What can hang from each mark
daset: deno fega kebineg natag punon
galot: punon
fega: daset galot
deno: daset
punon: daset galot
natag: daset
kebineg: daset
metotem: deno

Every row comes from one small tree of marks. Brackets hold a mark, then the marks that hang from it, in alphabetical order. Every link used is in the known rows. Which tree was each row made from?
Known rows
(deno (daset (fega galot) kebineg)): [-1.29  1.01 -2.79 -0.01  0.21 -3.49 -5.51 -3.14  3.21  2.96 -0.47  3.92
 -0.27 -2.07  1.77 -1.59  2.35 -1.74 -1.67 -0.65 -0.23  2.71 -0.45  1.63]
(daset deno fega (punon galot)): [-0.38 -0.91 -1.47 -5.65 -1.42  0.36 -2.18 -1.30  2.16  1.06  2.06 -0.28
 -1.71  1.17  0.51  0.49  2.58  2.34  0.20 -4.97 -2.38  2.19 -2.85 -0.33]
(galot punon): [ 0.08 -1.28 -0.40 -3.70 -0.28 -0.81 -2.75 -0.74  1.12  5.01  2.82  0.60
 -0.05  0.27 -1.76  1.23 -1.22 -0.67  1.09  0.30  1.37  2.32 -1.93  0.98]
(natag (daset kebineg (punon galot))): [-1.84  0.76 -1.13 -4.79 -1.77  1.56 -0.12 -0.64  0.91  1.95  2.93  1.40
  1.51  1.51 -0.21  1.13  2.30 -1.12 -1.56  0.06  2.12  5.92  0.01 -0.34]
(kebineg (daset fega natag punon)): [-0.40 -1.52  0.21 -2.98  0.03  2.49 -2.50 -0.80 -2.26  0.91  4.96 -0.37
 -3.12  0.35 -0.48  0.30  1.11  0.08  0.03 -1.06 -1.79  0.94 -0.85 -0.18]
(natag (daset kebineg)): [ 0.60  1.46 -2.74 -4.57 -0.58  1.72 -0.52 -1.70  2.34  5.04  3.46  1.22
  1.97 -0.26 -0.06 -0.43  3.39 -3.11 -1.59  2.78  3.65  4.85  1.93 -0.03]
(punon (daset deno fega natag)): [ 2.60  0.00 -2.59 -4.86  0.04 -0.64 -1.45 -1.79  2.71  2.91  4.14 -1.75
 -0.93 -0.72  2.86 -1.38  2.02 -0.58 -2.73 -1.37 -1.93  3.00  1.98 -2.13]
(daset kebineg): [ 0.27  2.06 -2.14 -3.32  0.42  0.98 -2.47 -2.20  2.43  5.00  1.65  1.53
  0.63 -0.99  1.39 -1.13  2.79 -2.56  0.10  2.51  3.80  2.88  0.02 -0.78]
(kebineg (daset natag)): [ 0.08  0.44 -0.08 -4.26  2.43  1.86 -1.73 -0.67 -2.93  2.49  7.10 -0.36
 -1.12  0.66  0.44  1.22 -0.27 -3.18 -0.80  1.88  1.19  2.65 -0.66 -1.18]
(kebineg (daset deno natag (punon galot))): [-1.50 -0.48  0.99 -5.78  1.83  3.15 -0.59 -0.10 -3.05 -2.04  6.12 -2.35
 -1.09  2.59  1.68  1.46 -0.44 -1.58 -0.80 -2.00 -1.87  3.24 -1.44 -1.80]
(metotem (deno (daset kebineg natag punon))): [-1.49  0.85 -1.14  0.33  1.67  0.71  0.88 -0.68  0.74 -1.25  0.36 -2.50
  1.55  0.01  2.04 -3.06  5.38 -1.52  0.29  0.68  0.07  0.89  3.42 -2.70]
(natag (daset deno kebineg (punon galot))): [-1.01  0.40 -1.86 -5.79 -1.41  3.03  0.93 -1.00  2.31  0.49  2.52 -0.81
  2.24  1.49  0.85 -0.13  3.08 -1.19 -1.62 -1.24  0.65  5.19  1.25 -0.47]
(galot (punon daset)): [-0.33 -1.04 -1.56 -4.25 -0.86 -2.67 -1.97 -2.26  1.74  5.70  3.44  0.28
  0.93  0.16 -0.14  1.00 -2.91 -0.93 -0.10  0.00  0.54  4.60 -1.09 -0.76]
(fega (daset natag punon) galot): [-2.49  0.50  4.05 -0.46 -0.31 -1.52 -5.24 -0.29 -0.93 -0.19  2.48  1.03
  0.48  1.45 -1.71  0.62 -0.98 -2.07 -2.00  0.54  0.97  4.81  0.02 -0.89]
(daset deno fega): [ 2.24 -0.42 -3.09 -5.29 -0.33  0.91 -2.55 -2.04  3.98  3.90  2.51 -0.76
 -1.36 -0.38  0.26 -1.12  3.99  0.17 -0.04 -2.33 -0.46  0.73 -0.98  0.28]
(deno (daset (fega galot) natag punon)): [-0.92 -1.74  1.08  0.36  0.43 -2.21 -5.29 -0.64  0.63  0.31  1.13  1.71
 -2.30 -1.59 -0.23 -0.10  2.07 -0.07 -2.09 -1.90 -2.54  2.24  0.07  0.11]
(fega (daset kebineg)): [-1.35  4.11 -0.54 -1.51 -0.19 -0.76 -3.11 -2.87  2.50  3.35  1.73  1.75
  2.58  0.82  1.05 -2.13  0.84 -3.14 -1.41  2.45  3.39  3.84  0.94 -0.24]
(natag (daset deno)): [ 2.32 -0.58 -2.31 -7.04  0.20  2.73  0.86 -1.41  3.00  4.08  4.73 -2.06
  1.83  0.84 -1.29  0.32  3.68 -2.44 -1.65 -0.17  1.80  4.17  1.19 -0.52]
(metotem (deno (daset kebineg))): [-1.54  1.78 -4.12 -1.51  1.95 -1.32  0.51 -2.58  2.88  1.94  0.50 -0.95
  2.57  0.15  1.97 -2.69  5.33 -1.89  0.74  0.64  1.70  1.72  0.87 -1.75]
(fega (galot punon)): [-1.37 -2.52  0.05 -3.02 -0.89 -3.14 -5.63 -0.60  0.51  3.96  1.92  2.16
  0.00  0.72 -2.09  2.52 -2.56 -1.38  0.60 -0.20  1.20  3.56 -3.45  1.99]
(natag (daset fega kebineg punon)): [ 0.45 -0.36 -2.40 -3.03 -2.97  2.20 -1.05 -1.60  3.39  3.38  1.29  1.09
  0.23 -0.71 -1.44 -1.26  4.76  0.12 -0.77 -0.38  0.75  3.06  1.71  1.12]
(punon (daset natag) galot): [-0.49  1.92 -0.80 -5.55  0.58 -2.83 -1.53 -0.62 -1.13  2.94  6.28  0.49
  0.22  1.22  3.05  2.20 -1.16 -1.82 -2.68  0.39  0.52  6.88 -0.52 -3.88]
(daset deno natag): [ 2.52  0.50 -0.23 -4.87  1.93  2.25 -1.58 -0.22  1.07  2.31  4.21 -2.10
 -0.48 -0.31  1.32 -0.51  3.17 -2.59 -1.26  0.88  1.38  2.02  1.63 -1.93]
(galot (punon (daset deno natag))): [ 1.18 -0.94 -0.70 -4.09  0.12 -0.74 -0.61 -0.89  1.23  2.31  3.94 -2.82
  1.18 -0.04  1.74 -0.45 -1.96 -1.64 -2.05 -0.01 -1.51  3.63  2.23 -1.29]

Which tree is each row?
[-0.72 -0.72 -0.50  0.12 -2.31 -3.44 -6.77  0.01  0.43  1.52  0.43  2.97
 -0.96 -1.02  0.02 -0.23 -0.53 -1.29 -1.73  0.61 -1.00  2.06  0.39  3.10] => (daset (fega (galot punon)) kebineg natag)
[-0.94 -1.35 -1.83 -2.25 -2.31  0.56 -4.99 -2.41  4.00  1.17 -1.42  0.91
 -0.57 -0.75  0.42 -1.80  3.48 -0.26 -0.01 -2.43 -0.89  1.51 -0.43  1.56] => (daset deno (fega galot) kebineg punon)
[ 1.97  1.88 -3.60 -3.26 -0.40 -0.07 -1.54 -2.58  3.39  2.35  2.08 -1.24
  0.25 -1.70  4.45 -3.18  3.18 -1.84 -3.27  0.12 -1.22  2.84  3.70 -1.58] => (punon (daset deno fega kebineg natag))
[-0.17 -3.27 -1.83 -3.53 -2.40 -2.69 -5.70 -1.48  3.18  2.61  0.69  0.87
 -0.86  0.22 -1.52  0.62 -0.32  0.40 -0.17 -3.46 -2.24  1.65 -2.67  3.17] => (daset deno (fega (galot punon)))
[-0.35  1.08 -3.04 -7.54  0.66 -1.86 -0.54 -2.50  1.99  3.44  4.81 -0.92
  1.06  1.51  3.38  1.12 -0.50 -1.10 -1.85 -2.21  0.00  6.17 -2.06 -2.94] => (punon (daset deno) galot)
[-1.96  1.05 -1.68 -3.18 -2.02 -0.50 -3.10 -1.49  1.68  1.67  0.51  2.64
 -1.29  0.43  1.42 -0.12  2.66  1.39  0.28 -2.09 -0.34  2.78 -2.17  0.07] => (daset fega kebineg (punon galot))
[ 1.03 -0.99 -2.97 -3.92 -2.59  3.64 -0.11 -1.84  4.61  1.88  0.84 -1.34
  0.76 -0.49 -0.43 -2.40  5.61 -0.06 -1.25 -1.84 -0.52  2.27  2.89  1.21] => (natag (daset deno fega kebineg punon))
[-2.58  0.04 -0.20 -2.37  1.71 -1.77  0.65  0.68 -1.53 -2.19  3.04 -2.30
  0.47  2.17  1.44  0.46  3.09  0.55 -0.06 -2.29 -1.54  2.92 -0.47 -3.58] => (metotem (deno (daset natag (punon galot))))
[ 1.22  2.15 -2.28 -3.68  1.07  0.92 -0.35 -2.33  2.22  2.38  2.76 -1.97
  1.61 -1.07  4.68 -2.79  1.94 -3.88 -2.94  2.18  1.00  4.19  4.21 -3.09] => (punon (daset deno kebineg natag))
[ 1.03  0.15 -0.70 -5.29  2.98  3.67 -0.86 -0.96 -1.65  1.04  6.58 -2.64
 -0.53  0.98  1.47 -0.05  0.71 -3.37 -1.16  0.72 -0.03  1.94  0.31 -1.44] => (kebineg (daset deno natag))
[ 1.54 -0.48 -4.09 -5.67 -0.77 -1.25 -1.62 -3.52  4.48  4.93  3.00 -1.03
 -0.14 -0.58  2.14 -1.13  1.84  0.07 -1.30 -2.63 -1.14  3.29 -0.41 -1.52] => (punon (daset deno fega))
[ 0.16  1.21 -2.02 -4.85 -0.94 -4.08 -2.51 -0.88 -0.14  2.81  5.40  1.40
 -1.39  0.43  3.08  1.52 -0.43  0.42 -3.18 -1.45 -1.52  5.80 -1.07 -2.41] => (punon (daset fega natag) galot)
[-2.42  3.53  1.68  0.06  0.13 -2.78 -6.03 -1.08  0.11  0.75  1.86  2.55
  2.23  0.95  0.95 -0.91 -0.41 -4.47 -3.53  3.19  2.41  5.20  1.33 -0.11] => (fega (daset kebineg natag) galot)
[ 0.25  4.62  0.41 -1.43  1.20  1.39 -1.85 -1.53  1.90  0.04  1.98 -1.22
  2.60  0.71  2.69 -3.47  2.02 -3.96 -3.41  2.60  1.44  2.81  4.16 -0.95] => (fega (daset deno kebineg natag))
[-0.59  4.73  1.26 -0.56  0.58 -0.19 -3.01 -1.19  0.77  1.51  2.66  0.89
  2.21  0.75  1.65 -2.21  1.05 -3.92 -2.82  3.78  2.78  3.70  3.16 -1.09] => (fega (daset kebineg natag))
[ 0.96  1.15 -2.67 -6.04 -0.58 -2.56 -1.69 -1.26  1.38  1.35  5.01 -0.72
 -0.63  0.80  4.06  0.18  0.83  0.32 -3.68 -2.76 -2.88  4.98  0.12 -2.57] => (punon (daset deno fega natag) galot)
[ 1.27  0.29 -0.86 -1.85 -0.85  3.33 -2.10 -0.89  2.79  0.08  0.11 -1.64
 -1.27 -1.31  1.89 -3.17  5.06 -0.28 -1.00 -0.85 -1.27  0.10  3.18 -0.28] => (daset deno fega kebineg natag punon)
[-0.15 -2.05  1.23 -1.58 -1.44 -1.07 -5.88  0.20 -0.18  1.10  1.77  1.78
 -2.87 -0.76 -1.49  1.20  1.74  0.36 -0.72 -1.44 -0.95  2.42 -1.27  0.09] => (daset (fega galot) natag punon)
[-1.21 -0.76 -0.33 -6.49 -1.26  0.93 -0.18 -0.10 -0.09  2.51  4.92  0.60
  0.66  1.97 -1.95  3.05  1.42  0.18 -0.85 -1.47  1.23  6.45 -1.65 -0.97] => (natag (daset (punon galot)))
[ 0.92  0.97  0.37 -2.40  0.84  4.41 -1.18 -0.60  1.60  0.34  0.91 -2.35
  0.27 -1.06  1.74 -2.66  4.02 -2.36 -0.56  1.22  1.03  1.35  3.51 -1.71] => (daset deno kebineg natag punon)
[ 1.20  2.08 -2.83 -2.17 -0.96 -1.45 -2.56 -1.96  2.22  3.64  2.41  0.99
 -0.42 -1.72  3.55 -2.09  2.17 -1.51 -2.76  1.38  0.12  3.72  2.75 -1.75] => (punon (daset fega kebineg natag))
[-2.21  1.48 -0.55 -3.73 -0.61  0.70 -2.11 -1.11  0.64  2.14  1.43  1.81
  0.25  0.79  1.56  0.35  1.43 -0.39  0.44 -0.08  2.02  3.99 -1.87 -1.27] => (daset kebineg (punon galot))
[-3.19  1.80  2.00 -3.56 -0.64 -1.32 -2.65 -1.30 -0.09  0.71  3.26  1.43
  1.02  3.25 -0.62  1.38 -1.42  0.20 -0.92 -1.63  1.11  5.21 -2.73 -1.27] => (fega (daset (punon galot)))
[-1.86  3.02 -3.23 -4.98 -0.14 -2.70 -1.88 -2.96  1.50  4.11  3.19  2.24
  1.69  0.64  3.93  0.22 -0.66 -2.13 -1.85  0.49  1.97  6.93 -1.36 -2.52] => (punon (daset kebineg) galot)
[-0.84  1.11 -5.29 -0.99  0.30 -2.53 -0.69 -2.72  4.02  1.88 -0.29 -0.43
  1.01 -0.42  2.25 -3.42  6.31 -0.03  0.62 -1.25 -0.81  0.35  0.76 -0.04] => (metotem (deno (daset fega kebineg)))
[-1.15 -0.35  0.18  0.03 -1.94 -0.54 -5.95 -0.49  0.75  0.49 -0.08  2.46
 -1.67 -1.34  0.33 -0.60  2.67 -0.63 -1.08  0.21 -0.48  2.30  0.52  0.51] => (daset (fega galot) kebineg natag punon)
[-0.42  3.16 -2.62 -4.72  0.64 -0.73 -0.67 -1.66  1.02  0.85  3.74 -0.83
  1.79  0.52  6.06 -1.03  0.65 -2.88 -3.80  0.55  0.24  5.93  2.10 -3.37] => (punon (daset deno kebineg natag) galot)
[-1.73 -1.31 -1.98 -0.73 -2.94 -3.65 -6.73 -1.67  2.38  3.38 -0.83  3.83
 -0.33 -0.51 -0.72  0.05 -0.35 -0.50 -0.22 -0.46 -0.58  2.14 -1.87  3.89] => (daset (fega (galot punon)) kebineg)
[-0.12 -0.01 -3.46 -3.08 -1.16 -1.02 -5.42 -2.73  4.43  2.60 -0.34  1.68
 -0.22 -0.80  1.33 -1.55  3.51 -1.42 -1.11 -1.40 -0.11  2.14 -0.69  1.81] => (daset deno (fega galot) kebineg)
[-1.91 -0.15 -0.64 -0.79 -1.24 -3.88 -4.70 -1.14 -0.21  2.47  1.63  1.82
  1.77 -0.72  1.69  0.28 -3.48 -3.46 -2.67  2.31  0.45  5.77  1.39  0.02] => (fega (galot (punon (daset kebineg natag))))
[-1.23 -2.06 -2.68 -1.88 -4.16 -3.05 -4.81 -0.98  2.57  3.08  1.02  3.58
  1.19  0.20 -2.11  0.75  0.23 -1.02 -1.93 -0.47 -0.34  4.40 -0.16  4.53] => (natag (daset (fega (galot punon)) kebineg))
[-1.60  2.45  0.55 -1.88 -0.31  2.23 -1.41 -2.94  3.59  0.47 -0.28 -1.41
  2.65  1.03  0.79 -3.53  2.24 -1.85 -0.76  0.02  1.21  2.62  2.01 -0.41] => (fega (daset deno kebineg punon))
[ 1.47 -0.66  1.28 -4.08  1.57  3.90 -1.04  0.08  0.57  0.76  2.94 -3.02
 -0.74 -0.20  0.07 -0.66  3.01 -1.28 -0.16 -0.23  0.34  1.36  1.76 -2.25] => (daset deno natag punon)
[ 0.09  0.17  1.29 -4.95  0.95  1.94 -0.99  0.64 -0.87 -0.83  3.86 -1.98
 -0.85  1.35  1.28  1.08  1.78 -0.47 -1.27 -1.72 -0.61  3.29 -0.22 -2.48] => (daset deno natag (punon galot))
[-1.54  1.06  1.82 -2.12  2.43 -0.48 -1.28  0.27 -1.89 -0.32  3.46  0.48
 -0.76  0.24  1.75  0.95  0.79 -0.32 -1.71 -1.00 -1.10  3.76 -0.04 -2.69] => (deno (daset natag (punon galot)))
[-2.53  0.05 -4.90 -0.22 -0.32 -4.69 -3.70 -2.74  3.43  0.84 -1.07  1.49
  1.21  0.12  1.42 -2.03  4.86 -0.68 -0.01 -1.74 -1.03  1.75 -1.06  0.65] => (metotem (deno (daset (fega galot) kebineg)))
[-3.09  1.34  1.17 -0.85 -0.71 -0.06 -4.74 -2.86  2.90 -0.43 -0.93  0.29
  2.80  1.66 -0.01 -2.16  0.59 -2.49 -1.35 -0.52  1.17  3.89  0.33  0.47] => (fega (daset deno kebineg punon) galot)
[ 0.68 -1.89 -0.20 -3.88  0.52  3.99 -1.46 -1.14 -0.94 -0.63  4.34 -2.49
 -2.65  0.61  0.36 -0.84  2.14 -0.05 -0.22 -2.36 -2.94  0.20  0.07 -0.19] => (kebineg (daset deno fega natag punon))
[-0.44 -2.92 -1.05 -3.52 -1.80 -0.17 -4.94 -1.73  3.22  1.70  0.30  0.07
 -1.76 -0.27 -1.31  0.19  2.67  0.76  0.55 -3.92 -1.40  1.74 -2.42  0.66] => (daset deno (fega galot) punon)
[-1.88 -3.52 -1.38 -4.06 -0.67  1.11 -4.34 -2.60  0.54  0.32  2.90 -0.19
 -1.80  0.88 -1.02  0.56  0.41 -0.23  0.61 -4.18 -2.38  1.75 -3.77  1.57] => (kebineg (daset deno (fega galot) punon))
